Known rows, with every step that occurs:
fopale > gitumuf > kina > bolav > fofe: [ 21  -3  -3 -16   8 -20  -8  29 -20   3  -1   1 -15  10 -14 -32  36  -6
  10 -12  -9 -23   8  -2 -10  22  16  -1  21 -28  18  -7 -13   7 -28 -17
  16  -9  -9  16  -6  21  16  -7   8  18 -10   8 -31  -7  18 -11 -16  10
 -23  -2  14   6  26 -19   1 -14  17 -17  -4]
kina > bolav > fofe > nume > fopale: [  8   1   0  -3  10 -10   7  12 -15  18 -15  31 -25   1   6 -25  27   4
  -3  13  -4 -38  -1  15  -2  12  10   1  20 -33   4  -3 -10  12 -20  -9
  18   5 -13  21 -11  10  22  -2 -14  11   4  -8  -6 -25  29 -22 -13  24
  -7 -14  10  10  13 -41  -2  -4   8 -19  13]
muged > fopale > nume: [  6   3 -22 -11  -8 -24  21  -4  -3 -13   2 -31 -21 -12  -8  -5  -2  15
  -3   7 -17 -62 -14  -9   1  30  24   5  25  -6   9   5 -16  21 -10   8
  19   0 -10  -7  -7  17  -5   9  19   1  -5  17 -31 -32  -6 -18  13 -14
 -20  -7  20 -13   6 -20 -21   7  -4  -7   3]
fopale > bolav > fofe > muged: [  2  15  11  -3  -2 -28  16  10 -15  28 -21  -7   8  -1  14 -11   7   3
  28 -12   1 -17  12 -30  10   9  21  23   6  -8  19  -1  28  23 -23   2
  20  10  -1  16  -7   5   0   8   5  17 -18   8  -5 -22   3 -18  -6  17
 -26  17   4   8  23 -18   7   7   3  -8   2]
lolor > fopale: [ 11   2  15   0  -7 -30  -1 -14 -16  19 -29   2  -3  -2  -3  -4  12  16
  -6  -6 -11 -40  -9   1  -4  21  15  -5  16 -37  13  -2  33   3 -14   4
  11 -17 -15  -1 -18   8   8  -4  16 -17   6   8 -20  -6   8 -19  -5  13
 -10  -8   4  -1  10 -26  -1 -33 -20  -7   5]
kina > gitumuf > fofe > muged: [ 11  14  10 -23  20 -13  23   5  -3  18  11 -28   3 -14  26 -19  34  18
  -2   5   1 -17 -13   9  -6   7   1   6  45 -31  -5   9   6   7  -1  -3
   8  13   4   6   5 -23   2  11   7  -8   9  26 -34 -23   7   0  -7  14
 -22  13   1 -25  14 -27  -6 -15  26 -17  -8]
kina > bolav > fofe > muged > lolor > fopale: [  3   0   9   1   4 -21  22  15 -10  13 -11  25 -16   2  19 -26  17   9
   9  12  -9 -36   7  17  -2  14  10  -1  17 -24   6   4  12  23 -16  -6
  26   9  -7  20 -13  -6  23   1  11   5 -13 -13  -4 -31  32  -2 -29  31
 -15  -8  12   2   6 -24  -9 -13  -4 -28   6]
gitumuf > kina > bolav > fofe > nume > fopale: [ 19 -17   7 -25  17 -25 -10  31   7   8 -14   8 -17   4   0 -21  28   0
  -5  17  -3 -32 -13   9  -6  17   9  -2   9 -43   3   5  -6  10  -7   1
   5  -7  -5  12  -9  10  14 -14   2  24   7  -1 -32 -14  18 -31 -14  29
  -4  -2   5  -2  18 -35 -17  -9   7 -20  -4]
gitumuf > kina > bolav > fofe > muged > lolor > fopale > nume: [ 20 -18  11 -34   7 -30   7  31  12   3 -12  -4 -12  -2  10 -29  24   8
   3  13  -7 -40  -7   8  -1  25  11   1  11 -32   8  10   7  22  -2   7
  10   3  -2  12 -10   0  16  -4  24  17  -5  -5 -39 -20  17 -17 -22  34
  -7   3  17 -13   7 -26 -18 -19  -3 -27  -5]
gitumuf > kina: [ 16  -6   8 -27   6 -27 -12  24  13   0 -15 -17  -1   3  -6  -7  25   2
   1   7  -4 -32 -12   1  -8  14  10   1  13 -31  11   5  -1   9   2   7
  -1 -10   0   0 -15  11   7 -10  24  13   3  14 -42  -2   1 -28   2  15
 -10   9   6 -12  20 -12 -14 -13   4  -8 -14]
nume > fopale: [-19   2   2  10   4  -8  -3  -8 -25  12  -1   0 -23  -7 -17   6  34  26
 -18 -18  -9 -25   4 -10   4  15  -1   1  37 -36  -3  -4  15  -3  -8   8
   6 -17 -12  14  -5  27   0 -12   3 -10  15  17 -17 -15   1 -23   9   6
  -3 -14  -1   7  13 -19  -2 -15  -6  10  16]
kina > gitumuf: [ 14   9   2  -6   5 -11   6  -2 -15  13  -7 -12  -4  -8   3 -14  33  23
  -1   9   7 -25   0   5 -19  10   5   3  46 -28   1   7   9   7  -2  -6
   8  -3 -11   8   5  -7  -3   4   3  -9  19  14 -21 -14   3  -1   1  10
 -16  -2   0 -22  17 -26 -10  -2  17  -8 -12]
kina > gitumuf > fofe > muged > lolor: [ 10  14   9 -30  19 -16  28   6  -3  15  16 -26   0 -11  23 -20  34  19
  -7   8  -1 -18 -10  14  -5   8   0  12  52 -28   0  10   8  11  -1   0
   5  14   7  10   4 -24  -1  11  14  -9   9  29 -38 -22   8   7 -11  14
 -22  11   1 -26  12 -24  -6 -17  19 -26  -5]
kina > gitumuf > fofe > muged > fopale > nume: [ 14  11   0 -28  16 -16  29   6  -2   9  18 -37  -7 -18  23 -19  30  22
  -5   8  -2 -28 -18   5  -3  16   9   5  45 -24  -6  13   0  12  -2   1
  10  13   1   3   7 -23  -2  15   6  -5   7  29 -36 -30   2   0  -2   9
 -21  10   6 -29  10 -32 -12  -7  23 -19  -7]
gitumuf > fofe: [ 11  17   3 -28  11 -21  12   1  -3  17   5 -23  -4  -3  12 -10  21   2
  -7   1 -18 -24 -13  16   2  17   8  11  33 -26   2  -6 -12  12  -8  -1
   7   7  10  -4 -23   0   4  -1  13   2  -8  30 -31 -11  23 -14   5   7
 -18  16   4  -2  13 -25  10 -17  19 -18   4]
nume > fopale > gitumuf > kina: [ -8  -5  -2  -1   6 -10 -12  10 -32   6  10  -8 -25  -3 -33  -8  49  16
 -16 -28 -11 -18   6 -20   1  24   0  -2  35 -39   3  -8  12  -7 -18  -1
   5 -20 -10  20  -2  36   2 -18   2  -2   9  26 -35  -5   0 -22   3   4
 -10 -10   5   7  25 -17   0 -21   2   4  16]
gitumuf > fofe > nume > fopale > bolav: [ 12  18   7 -37  21 -25  10  -1  -6  27   5 -12 -10 -10   6 -10  28  -3
 -22  -4 -15 -22 -22   7  15  15   6  23  29 -40   9  -5  -7   4 -20  13
  -3   9   4  11 -22   6   8   3  -7   7   9  36 -41  -9   3 -29   7   8
 -11  15   0   2  21 -44  19 -19  12 -22  21]
fopale > gitumuf > kina > bolav > fofe > muged > lolor: [ 16  -2   3 -21   9 -22   4  34 -16   3   8  -2 -10   8  -9 -34  32  -1
   8 -12 -13 -23  10   0  -1  18  15   6  24 -25  20  -2  -9  12 -28 -10
  19  -1  -5  26  -8  16  17  -2  21  14 -15  12 -37  -7  11  -6 -23  12
 -24   4  18   3  25 -12  -4 -20   9 -26  -2]
fopale > nume: [ 14   9 -12 -19  -9 -14   6   9  -6  -5  -8 -20 -17 -24  -9 -10  29  19
   0  -9 -10 -50   1  -3   0  27  23  14  23 -13   8  -3 -13  23   1   8
  18  15 -18  -4 -10  17   4  11  24   9   9  17 -33 -23  -7 -16  24   4
  -4  -5  25 -18   5 -26   8  -1  10   1   0]
gitumuf > kina > bolav > fofe: [ 19 -14   4 -22   7 -25 -10  28   8   5 -18   2 -11   8   5 -24  26   0
   8  18  -2 -33  -5  11 -14  18   6  -3  10 -33   3   3  -5  14  -2  -5
  11  -6   1   6  -9   8  13 -16  12  24  -4  -6 -24 -14  27 -23 -13  28
  -8   1   6  -6  15 -26 -18  -6   8 -19 -14]
muged > fopale: [  2   3 -12   4  -4 -28  16  -9  -6  -3   0 -19 -11   8  -6   0  -8   9
  -3  16 -13 -53 -15  -4  -3  17  20  -4  25 -12  10   6  -4  10 -17   6
  15 -15   0  -3 -10  13  -3   1  15  -3 -11  15 -20 -23   0 -16   3 -14
 -26  -3  10  -2  14 -10 -29   4  -8 -11   5]
fofe > muged > nume > fopale: [-26   9   9  -2  11 -22  14  18  -4  11  13 -12  -6 -10  -5   2  18  37
  -5 -12  -8 -33  -9 -13  17   5   3  14  18 -17  20   8  14  15 -15  23
   8  25  -6  26  -6   4   5   2  28  -1  10  20 -26 -19 -17 -13   5  14
 -20  -1  17  -4  11 -16  -9 -31   4 -14   9]
gitumuf > kina > bolav > fofe > muged > nume > fopale: [  5 -17  10 -24  13 -26  -4  33   7   4  -8  -2 -18   4   3 -21  27   9
   0  14  -3 -33 -10   2   0  17   5  -1   8 -33   5   8   3  16  -5   5
   6   3   2  17  -6   8  11 -17  14  21   1  -3 -29 -20  21 -22 -17  31
 -10  -1   9  -6  16 -29 -21 -15   8 -25  -6]
bolav > fofe > nume > fopale > gitumuf > kina: [ 13   1   6 -13  26 -12   0  28 -18  25  -9  11  -5  -7  -1 -37  21   8
  -3  -5 -10 -31 -12  -1  13  13  21  10  12 -30   4 -13  -8  12 -28  -4
   7 -10 -18  21  -1  17  11  -3 -13  17  -3  10 -24 -17  11 -41   8  13
 -15  13  17  10  29 -35   3 -22  16 -11   0]
fofe > bolav: [  2  17   1 -17   6 -20  -9  12  -1  15 -19   6  14  -5  10  -2  11   1
 -12 -14 -12 -43 -11  -4  14  -5  28   7  35 -30  15  19 -13  18  -5  -6
  -6  -3  -6   0  -3   0   5   3  18   2   3  28 -29 -33  16 -28  -5  17
 -19 -15  11  -2  22 -12  -9  -8   7 -11   5]

Rows:
[ 16  15   8 -34  17 -16  12  -4 -11  26   3 -15  -9 -12   9 -18  42   8
 -16   3   5 -18 -15   2  -3  15   1  14  48 -39  -2   1   7  -1 -10  -1
  -3   5  -1  11   1 -11  -3   9 -15  -1  24  30 -40 -12   3 -11  -2  13
 -16   8  -6 -18  22 -47   4  -9  21 -23   6] => kina > gitumuf > fofe > nume > fopale > bolav
[ 10  11  18 -27  -6 -41  20  -6 -13  24 -24   7  -4  -1  -2 -15   6  11
  -9  -1 -14 -38   6   4   8  26  10  28  35 -22  25   3  34  19 -18  10
   3  -5  -4  28 -21   4   3   3  24  -2  -4   9 -38  -3   6  -6 -22  10
 -19   6   9  -2  14 -25   6 -29 -34 -40  14] => muged > lolor > fopale > bolav > fofe > nume
[ 28  -7  13 -15   7 -35  -6   9 -18  21 -20  12  -9   1  -8 -31  25   2
  -2 -10 -11 -36 -11  -1  -3  31  22  -8  11 -42  17  -6  15   3 -31  -7
   8 -22 -18  17 -15  15  19  -5   4   2   1   6 -35  -2  15 -25 -21  17
 -16  -3   9   7  21 -36   0 -43  -9 -21   7] => lolor > fopale > gitumuf > kina > bolav > fofe > nume
[ 17  -8  19 -14   7 -36  -2  12 -20  19 -14   5 -13   1  -6 -30  20  13
   4 -11 -11 -36  -9  -4   0  33  21  -9  10 -34  20  -1  26   5 -32  -5
  11 -10 -15  21 -10  11  11  -8  14   0  -3   3 -30  -6  14 -15 -26  21
 -22  -5  14   6  19 -32  -3 -46  -8 -27   7] => lolor > fopale > gitumuf > kina > bolav > fofe > muged > nume
[ -2   6   4   7  14 -17  24  21  -9  17  -1  -8   8  -5  23 -24 -11  17
  16   4 -13 -34  -8  -5  15   4  27   2   8  -9   2   2   5  28 -22   0
  25   0  -5   7   6  -2   7   6  10   6 -27   4  -3 -43  12 -25  -2  11
 -33  17  17   3  16 -12 -20  -8   8  -5 -11] => bolav > fofe > muged > fopale
[  4  13   4 -10  20 -15   3   7 -11  16  -5  12 -14 -11 -15  -3  34  11
 -27  -6  -4 -36 -23   0  12   8   4  17  22 -43  18  -4  -6  -1 -18  16
  -2  -2 -21  22 -15  19  14   4 -11   0  27  26 -35  -3 -20 -39  16   6
  -3  -7   8   3  24 -35   2 -22   1  -8  20] => fofe > nume > fopale
[ 11   3   0 -19  19 -19  -2  18 -16  12   2  18 -23  -6 -24 -15  45   3
 -23  -7  -5 -33 -17  -2   8  15   6  12  24 -47  21  -5 -13  -5 -29   9
   0  -3 -16  27 -11  24  21  -1 -15   8  25  25 -44   2 -15 -34   1   7
  -7  -9   9   7  28 -40   1 -19   5 -15  20] => fofe > nume > fopale > gitumuf > kina > bolav
[ 25  -3  -3 -21  11 -19  -6  33 -17   6  -1   5 -11   7 -15 -34  37  -8
   5 -10  -8 -29   0   1  -5  20  17   6  19 -29  22  -7 -18   6 -32 -12
  14  -7 -11  20 -10  23  20  -3   1  21  -7  12 -35  -5  10 -21 -14  11
 -22   1  16   7  31 -27   1 -17  19 -21   1] => fopale > gitumuf > kina > bolav > fofe > nume
[  2   5 -11   2  -9 -35  18  -8 -12  12 -11 -22  -9   7   1 -10 -18  -2
  15   9  -9 -44  -4 -23   5  23  25  11  17  -2  12   4  13  18 -25   3
  18 -13   4   0  -9  10 -11   2   4  10 -19   8  -9 -30   8 -19  -3  -8
 -35   8   5   3  18 -21 -19  13  -9 -17   5] => muged > fopale > bolav > fofe
[ -5  -9  -3  -1   6 -10 -10   9 -33   7  11  -1 -34   0 -28 -11  50  15
 -16 -23 -11 -19   7 -14  -3  22  -2  -4  36 -41   5  -6   6  -9 -20  -4
   6 -18 -11  23  -1  33   8 -18   0  -1   8  17 -30  -7   7 -17  -5  10
  -5 -18   2   9  22 -21  -5 -17   2   0  20] => nume > fopale > gitumuf > kina > bolav
[-12  10  -1  -9  12  -9  -4  -1 -36  19  18  -8 -21 -10 -15  -8  41  12
 -24 -34 -19 -18   2 -14  14  19   6   3  48 -39  -2  -5  -1  -4 -23  -8
   1 -14  -6  17   1  25   1 -12  -2  -4   4  38 -33 -20  18 -19  -1   3
 -15 -11   4  13  22 -23  11 -24   8  -5  26] => nume > fopale > gitumuf > fofe > bolav
[ 10   1  -5   0  10 -10   5  17 -24  18  -6  35 -25   2   3 -29  31   3
   2   5  -7 -34   1  11  -1  16  11   3  22 -34   8  -7 -11  12 -29 -10
  22   0 -15  26  -9  13  21  -4 -16  10  -1  -4  -7 -21  27 -18 -15  21
 -12 -15  11  14  17 -42   1  -6   9 -19  14] => kina > bolav > fofe > nume > fopale > gitumuf
[  6   8   7  -5  22 -10   6  17 -16  26 -12  15  -4  -9   7 -31  16  12
  -6  -2  -9 -33 -11   5  14   9  17  14  17 -29   2 -12  -2  15 -21   1
   6  -7 -17  19  -1  14  10   0 -15  13  -1   9 -13 -25  10 -43  11  17
 -17   8  12  11  25 -37   3 -18  12 -11   2] => bolav > fofe > nume > fopale
[ 16   9  14 -11   5 -31   8  -4 -24  24  -2  -6  -5  -5  -1 -18  23  10
  -3 -21 -21 -28 -11  -1   5  26  20  -4  22 -34  15  -5  24   1 -30  -3
  12 -11  -9  10 -15   6  14   3  13 -12  -6  21 -33  -6  10 -12 -17   7
 -21   3   8   7  17 -26  11 -47  -8 -13  12] => lolor > fopale > gitumuf > fofe > muged
[ 11  13   5 -24  13 -23  27  -2  -5  17  13 -32   0  -9  23 -15  24  13
   0   9   1 -19 -13  -4  -3  11   5   8  41 -24  -2  12  14   7  -8   1
   8  11  12   4   5 -25  -5  10   4  -7   4  25 -30 -26   3   0 -12   7
 -26  14  -1 -23  15 -29 -10  -3  17 -22  -4] => kina > gitumuf > fofe > muged > fopale > bolav
[  9   0  -2   3   0 -11   8  10 -15  11 -20  24 -19   8  11 -24  18   5
  12  12  -7 -36  11  17 -12  13  12  -3  20 -26   1  -3  -5  21 -14 -13
  28   5  -8  11 -11   6  17  -3   0  12  -8 -13   5 -28  41 -10 -15  25
 -15 -12   9   4  10 -31  -4   0  10 -19   4] => kina > bolav > fofe
[  4  14   6 -15  13 -22   4   0 -14  25 -12  10 -14  -9 -18  -2  34   6
 -21  -9  -2 -33 -14 -12  13   8   5  24  20 -40  22  -2   5   1 -24  16
  -3   1 -13  25 -16  18  11   6 -15   5  28  27 -33  -1 -24 -38  10   7
  -7  -6   3   6  27 -40   6 -10  -4 -10  22] => fofe > nume > fopale > bolav
[ -9   8  -2  -4  10  -9  -3  -3 -39  18  19 -11 -26  -7 -22  -7  46  18
 -20 -30 -19 -16   7 -11   6  24  -1   3  45 -36   2 -12   5  -5 -24  -6
   6 -16  -7  19  -6  30   2 -12  -2  -6   5  36 -29 -13  11 -17   2   2
 -15  -9   3  13  21 -22  15 -23   8  -1  24] => nume > fopale > gitumuf > fofe
[-24   9   3 -11  -6 -27  -8 -12 -19  18  -8 -13 -25  -4 -27   2  23  30
 -11  -6  -6 -34   0 -24  10  31   0  26  31 -17  20  -2  20  10 -16  14
  -4   7  -1  29 -13  27 -15 -19  16   9  22  21 -24  -5   3 -12   5   4
 -19 -10   8   3  15 -36   5 -21   0 -29  19] => muged > nume > fopale > bolav
[ 15  13   5 -34  17 -15   6   0  -7  20   1 -20   4 -12  24 -19  32   8
 -13   3  -2 -24 -12  11  -2   7  12   5  56 -36  -7  13  -5   8   2 -13
  -6   2   4   5   9 -19  -6   6   4  -5  12  35 -37 -29  23  -2  -9  14
 -18   2  -2 -24  20 -31  -6 -10  26 -23  -5] => kina > gitumuf > fofe > bolav
[  4  10  13 -10  12 -18  29  24  -9  20  -7  -1   7 -17  22 -33   3  26
   9  -7 -17 -33   2   3  16  15  19  11  20 -10   5   0  15  34 -12   3
  21  11 -11  17   0  -3  13  12  23   3 -21   2 -18 -34  11 -16  -5  21
 -25  17  24  -2  10 -16  -2 -24  -3 -15  -7] => bolav > fofe > muged > lolor > fopale > nume
[ 15   0  16 -29   4 -36  15   8 -15  14 -12  13 -11   2  -7 -30  18   9
 -12   0 -20 -39   5  13   6  29   8  16  38 -30  25   1  15  14 -25   1
   6 -10  -7  32 -18   8  15  -1  25   1  -5   8 -46  -4  13  -1 -30  10
 -20   2  16   2  14 -25  -2 -41 -22 -44  13] => muged > lolor > fopale > gitumuf > kina > bolav > fofe > nume
[-17   2   6  -9  15 -24  11  24  -5   7  17 -10 -17  -6  -9  -6  28  29
  -3 -10  -7 -29  -9 -11  11  12   3  10  15 -21  23   6   9  12 -20  17
  10  24  -4  31  -4   8  13  -2  26   5   8  18 -32 -17 -11 -11  -7  19
 -19  -3  19  -3  12 -20 -11 -33   5 -20  11] => fofe > muged > nume > fopale > gitumuf > kina > bolav
[-24  13  11  -4   7 -26  15  11  -5  14   6 -14  -7 -10  -5   3  17  31
   0 -12  -4 -32  -7 -22  17   8   4  18  13 -14  25   6  21  16 -20  24
   8  26  -2  29  -9   5   3   1  25   2   9  21 -24 -18 -20 -13   0  15
 -21   2  14  -4  13 -17  -6 -27  -1 -17  10] => fofe > muged > nume > fopale > bolav
[ 20   1  -3 -17   3 -22 -10  25 -18  -1   1  -3 -17  11 -21 -24  42  -5
   7 -12  -8 -26   4  -2 -12  21  15   1  23 -28  21  -2 -14   3 -26 -13
  16  -8  -9  17 -12  22  16  -7  13  14  -4  13 -36   0  11 -10 -13   7
 -22  -2  12   3  25 -16  -1 -14  12 -16   3] => fopale > gitumuf > kina > bolav
[  3   8 -19 -14   7 -31  16  -3 -16   1  18 -28  -6   3  -1 -13  -1  -6
  -7  -4 -24 -45 -15  -8   9  24  28   2  37 -14  11   6 -21   9 -34  -9
  10 -13   3   3  -7  11  -1   2   8  -1 -21  36 -35 -27  16 -14 -11 -19
 -36   1  12   3  22 -16 -17  -7   6 -23  14] => muged > fopale > gitumuf > fofe > bolav
[  2   7 -19   5  -4 -25  14  -5 -24  -4  11 -18 -16   7 -18 -11   0   6
   3  -4 -18 -46  -6 -13  -1  25  24   2  31 -10  18  -1 -10   8 -33  -5
  18 -17  -5   4 -12  21   1   3   9  -4 -14  22 -25 -19  -4 -10  -3 -22
 -35  -4  14   4  21 -10 -21  -4  -1 -13   6] => muged > fopale > gitumuf
[  3  13  -3 -32  17 -28  31  11   7   7  26 -40  -2 -13  22  -8   9   9
  -4   3 -21 -33 -25   6  13  17  16  10  23 -16   4   3 -11  20 -12  14
  17  22  11  -3 -14 -10   6  14  21   3 -15  33 -36 -29   6 -14   0   4
 -21  18  16 -14   6 -21  -5 -13  15 -15   7] => gitumuf > fofe > muged > fopale > nume
[  6  14   1 -12  21 -16   0   9 -24  18   4  13 -18  -9 -24 -11  39  10
 -25 -14  -9 -33 -17  -2  12  12   9  17  26 -43  23  -8 -11  -2 -31   9
   1  -5 -22  27 -12  26  17   5 -13   1  24  30 -37  -1 -21 -34  11   0
  -9  -7  12  10  29 -35   8 -23   6  -7  21] => fofe > nume > fopale > gitumuf
[ -2   3  -5  -3  11 -31  28  24  -2  -4  18 -15  -6   2   4  -8   9   9
   9  -3 -12 -39 -15 -12   5   8  19  -3  11 -14  19  14  -3  13 -28  11
  23   9  -4  10  -8  -2  17  10  22   0 -14  15 -28 -27 -14 -12 -14   5
 -28   0  16  -4  16  -3 -30 -11   1 -10   5] => fofe > muged > fopale > gitumuf > kina > bolav
[  3   0   5  -1  20 -20  20  32  -5  12   6 -12   6  -2  16 -33  -6  11
  18  -1 -16 -32  -9  -7  13   9  28  -1   8  -9   5  -1   1  26 -26   0
  22  -4  -8  11   5   2  10   5   9  12 -29   5 -16 -36   9 -27  -5   8
 -36  21  21   4  24 -11 -18 -12  12  -9 -12] => bolav > fofe > muged > fopale > gitumuf > kina
